What can hang from each mark
degu: benuk lakan
mitili: zupi
benuk: degu fazam
vasu: lakan zupi
fazam: lakan
lakan: fazam mitili vasu
zupi: mitili

In the rows, 128 means zero.
Known rows, with every way that one mark hangs from another
fazam[lakan[vasu[zupi]]]: [173 140 162 152 147 119 123 115 131 126 147 186 119 125 151 145 117 114]
degu[benuk[fazam[lakan]]]: [ 92 158 164 111 110 168 103 192  87 134  70 138 107  74 138 140 160  51]
lakan[fazam mitili vasu]: [145 129 110 114 152  97 162 137 153 147 233  65 176 158  75 121 107 188]
degu[lakan]: [109 171 134 112 110 111 129 144 121 142  86  97 143  85 130 162 139 160]
lakan[vasu]: [172 122 129 127 137  92 136 111 142 138 178 115 150 100 132 157 125 122]
benuk[fazam]: [115 113 126  73  90  94 102 177 101 150 136 105 126  91 144 133 141  98]
fazam[lakan[mitili vasu]]: [147 174 157 142 129 111 157 111 130 124 179 125 111 139 116 135 116 173]
degu[benuk]: [ 95 128 147  91 126 145 124 143  91 155  80 108 176  73 128 156 150  76]
degu[benuk[fazam[lakan[mitili]]]]: [ 74 159 160 105 106 163 114 177  83 134 107 117 107 107 127 118 151  98]
fazam[lakan[mitili]]: [103 179 166  98 103 113 155 131  93 143 131 109 121 135 117 135 122 180]
vasu[lakan zupi]: [170  73 132  93 105 115 125  85  90 145 105 194 117 154 189 129 114  91]
fazam[lakan]: [125 178 168 105 107 116 139 145  97 143  88 136 120  95 131 165 131 121]
benuk[degu fazam[lakan]]: [105 106 124 124  69 113 114 101 119 132  32 145  75 101 156 132 140  83]
fazam[lakan[mitili[zupi] vasu]]: [136 159 134 145 116 115 155 116 137 101 164 134 125 139 118 137 110 220]
degu[benuk[fazam]]: [ 88 117 138  90 111 148  97 182  90 147  96 112 142  74 139 135 160  54]
lakan[fazam vasu[zupi[mitili]]]: [182  86  91 113 185  85 126 122 165 130 151 116 160 162 100 131 107  91]
degu[benuk lakan[fazam mitili vasu[zupi]]]: [109 145 122 167 182 171 131 140 155 128 162 107 179 148  95 109 128 166]

Rows
[136 117  85 169 128 112 147  64 189 129  74 100 147 106 109 150 125 142]	benuk[degu[lakan[fazam vasu]]]
[109 157 156 142 129 163 118 165 112 119 150 130  97 111 129 117 148  93]	degu[benuk[fazam[lakan[mitili vasu]]]]
[139 115 109  79 103 117 169 123 102 152 150 100 125 176 111 120 107 156]	vasu[lakan[fazam mitili]]
[150 144 160 146 143 115 139 105 128 126 187 162 120 166 138 116 109 171]	fazam[lakan[mitili vasu[zupi]]]
[145  77 111  81 121 120 148 105  99 153 159 148 141 207 134  97  97 154]	vasu[lakan[fazam mitili] zupi]
[112 126 158 146 139 165 100 152 112 119 154 165 107 132 145 100 141  95]	degu[benuk[fazam[lakan[mitili vasu[zupi]]]]]
[151  93 111 118 167 100 142 124 153 148 243 106 190 185  96  99  98 187]	lakan[fazam mitili vasu[zupi]]
[135 141 105 159 199 158 115 143 167 111  79 117 152 130  99 139 136  79]	degu[benuk lakan[fazam vasu[zupi[mitili]]]]
[ 99 143 135 146 116 167 115 168 118  98 129 134 111 110 129 119 141 137]	degu[benuk[fazam[lakan[mitili[zupi] vasu]]]]
[131 100  86  82  89 120 168 126 108 128 129 108 143 177 112 123 101 200]	vasu[lakan[fazam mitili[zupi]]]
[106 142 140 171 164 163 120 106 147 118 156 129 156 135 132 111 134 163]	degu[benuk lakan[mitili vasu[zupi]]]
[149  77 118 165 108 115 101  70 151 114  89 194  77 125 174 114 127  78]	benuk[degu fazam[lakan[vasu[zupi]]]]
[122 173 124 170 173 174 133 164 161 128 110  89 169  84  86 159 145 109]	degu[benuk lakan[fazam vasu]]
[168 123 129 128 141  99  95 145 134 104 117 166  60 143 150 122 128  60]	benuk[fazam[lakan[vasu[zupi[mitili]]]]]
[103 171 136 169 148 158 138 116 145 119 148  94 146 109 112 132 143 164]	degu[benuk lakan[mitili vasu]]
[ 88 149 104 167 123 164 110 162 150  86 139 103 127 108 124 112 146 187]	degu[benuk[fazam] lakan[mitili[zupi] vasu]]
[135  77  89 176 108 109  94  69 176 113  88 158  97 117 172 112 134 111]	benuk[degu[lakan[vasu[zupi]]] fazam]
[176  70  88  74 143 100 134 106 112 131  69 156 105 192 136 125 105  61]	vasu[lakan[fazam] zupi[mitili]]
[116  92  95 159  77 112 129  72 155  93  98 143  80 136 144 107 122 178]	benuk[degu fazam[lakan[mitili[zupi] vasu]]]
